Each row comes from the steps of one walk. Every step used is in the known rows, and no mark comes twice. Write the walk behind each row, first mark first.
Known rows
y -> f -> x -> s: [-10  11  11   3 -15  14  14   4  -4 -17 -10 -22  -2   9  34 -54 -21 -29
  -9 -19]
y -> f: [ 11 -11 -22   5  28   1   3  -2 -20 -18  12 -23   8  -8  23 -27 -14 -38
   1   5]
f -> x: [ 43  17   6 -19  35 -13 -17 -28 -13   8   7   8  11 -28  19 -44  19 -30
   4  -4]
a -> y -> f -> x -> j: [-35  31   6   3 -31 -12 -14  -1 -14 -23 -18  12  -8  -6 -13 -18  10 -35
 -19 -44]
y -> f -> x -> s -> a: [ 17  28  -4   5  -1  49  20   8 -19  -3  16 -29  15 -17  41 -46 -22 -15
  14   2]
y -> f -> x -> j -> s: [-45  11  31  18 -23 -14  -4   0  32 -26 -34  27  -1  19  26 -52   9 -34
   5 -25]
x -> y: [ 27  21 -17   4  50 -14   1   1 -42  28  24  -5  25 -16  20 -39  -2 -19
 -27  -8]
j -> s -> y: [ 24 -19  15   5  39 -12   6   8   6  42  -5  11  47 -39  24 -33   6 -19
   7  -5]
x -> j -> y: [  1  25  -1  12 -12  20  -4   9  -8  18   2   8  20   9 -24 -33  -8 -31
 -17 -16]
j -> s -> a -> y: [ 37  21  -2  23  60 -13  -8  -6 -52  49  33   5  53 -61 -11 -12  37   4
  44  -6]
y -> f -> x: [  7   1  -5 -11  11   1  -1 -13  -2 -22   1  -7   0  -6  44 -26  -2 -38
  -2 -17]
x -> s -> y -> f: [ -6 -13  -5   8 -13  32  32  32  -5   8  -9 -37  23 -12  28 -39 -50 -27
 -22  -6]
a -> j -> y: [  7  30  14  24  37  -5  -2 -10 -37  25  -1   4  22 -33  11 -13  19 -20
  20 -12]
j -> y -> f: [ -3  -8 -22  10  -1  32  18  16 -11   0  18 -23  21  14  36   3 -26 -33
 -10 -35]
j -> y: [ 31   6 -11   2  23  19   2  -1 -22  29  25  -8  31  -8   8 -13  -3 -25
  -5 -20]
a -> j -> s -> y -> f: [-34 -11  35  36  30 -23  17  12   1   8 -37   9  27 -43  51 -17   6 -22
  28  -9]
a -> y: [ 33  15 -14   2  45 -31 -19 -15 -55  25  21  -5  25 -46 -30 -13  23 -21
   3 -15]
s -> y -> f -> x: [  9 -12  -1 -21  -4  18  14   7  14  -2  -9  -5  13 -25  62 -10 -18 -36
 -22 -28]
a -> j -> s -> y -> f -> x: [-39   1  51  21  13 -26  13   3  17   4 -47  27  17 -42  75 -15  18 -22
  22 -31]
x -> a -> y: [ 38  18 -34 -16  17 -54 -18 -20 -29  33  51  14  24 -32 -64 -14   5 -16
  16  -2]
y -> f -> x -> a: [ 13   6 -26 -28 -14 -22   1 -19  26 -16  29  13  -2   6  10 -27 -21 -35
  14  -5]

Write each row's walk
[ -1   7 -23 -25 -41  10  14   1  31   1  35  15  10  30  26   3 -33 -31
  -1 -43] | j -> y -> f -> x -> a
[  4   3 -42  -7  -6 -39   0  -4 -19   3  44   0  12 -11 -37   2 -17 -25
  11 -15] | x -> a -> y -> f
[ 22  28 -19  -4  17  15  -2  -5 -43   4  30 -11  18 -49  26  12  13 -15
  14 -30] | s -> a -> y -> f -> x
[ -1  38  17  -5 -29  22  -7  -2   7  12  -9  22  10  10  -2 -33   4 -31
 -21 -37] | f -> x -> j -> y
[ 27  14  24 -16  -6  17  12   9   1  34 -14  -7  25 -31  25 -54 -18 -20
 -22 -17] | f -> x -> s -> y
[ 49  43  -1  24  80  -2 -10 -22 -60  22  18  -3  26 -82   6 -35  33 -10
  55  49] | s -> a -> j
[-22  22  10   6 -23  -5   7   6 -30  -4  -7 -19   5  -7   8 -23 -10 -20
 -12 -52] | a -> y -> f -> x -> s
[ 14  -8 -20 -40 -29  -4  14   1  39   6  19  15  13 -12  27 -12 -36 -34
  -8 -15] | s -> y -> f -> x -> a
[ -2  -1 -23  10  21 -18  -2   0 -47  -5  15 -20  13 -24  -3   3   1 -28
  -3 -28] | a -> y -> f
[ -8   7 -25  11  24  -2  17  15 -29  -1  17 -20  13   6  47 -23 -24 -27
 -31 -22] | x -> y -> f
[  2   6 -11  32  38  -1   8  10 -41  17  29  -8  41 -41  17   4  14  -5
  38 -17] | j -> s -> a -> y -> f
[ 27  35   2 -14  31 -15  -5 -10 -24  23  12  12  15 -14  43 -38  10 -19
 -31 -30] | f -> x -> y
[ 41  54   4   0  17  14  -1  -5 -55  40  26 -13  30 -55 -11 -32  15   2
  16 -17] | f -> x -> s -> a -> y
[ -4  44   9  18  12  41  15   0 -24   4   4   0  15 -38  68  13   8 -15
  32 -26] | s -> a -> j -> y -> f -> x
[ 35  46  -1  26  53  28   4  -4 -53  38  25  -2  39 -60  19  -6  20  -6
  41   9] | s -> a -> j -> y
[ -8  16   7 -18 -16 -28  11  -8  24   1  -7  26   2 -41  31 -11 -15 -30
  17  -7] | s -> y -> f -> x -> a -> j
[ 15  69  33  23   9  41  15   2 -38  38   1   0  27 -41  31 -31  11   2
  34 -14] | f -> x -> s -> a -> j -> y
[-30  23   0  40   3   1   2  17 -27   7   8   7  30 -25 -18 -16  11 -10
  28 -12] | x -> j -> s -> a -> y -> f
[ 18  30   8  29  34   6  -8   1 -12  25   8  19  36 -31 -18 -63  20 -11
  37  33] | x -> j -> s -> a
[  0   4  43  30  53 -38   2  -2 -10  37 -31  25  37 -63  25 -34  30 -14
  32   3] | a -> j -> s -> y
[-27  15   6  32  15   6  14   7 -28  -4  -8  -9  11 -13  38   4  -4 -28
  14 -26] | a -> j -> y -> f
[  7  26 -22  26   8  30  18  21 -62  14  30 -42  29 -35  -7 -17 -19  -6
  14  -6] | x -> s -> a -> y -> f
[-33  12 -11  19 -35  34  12  22   3 -13  -6  -8   8  30   3 -15 -30 -39
 -22 -27] | x -> j -> y -> f
[-33  18  29  14   1 -64   0 -22  28  -9  -9  44   0  -9  25 -33  15 -20
  58  -8] | y -> f -> x -> a -> j -> s
[ 11  47  12 -10  -6 -29  -6 -24   6  27  15  41  11 -20   0 -12  12 -18
  30 -23] | f -> x -> a -> j -> y
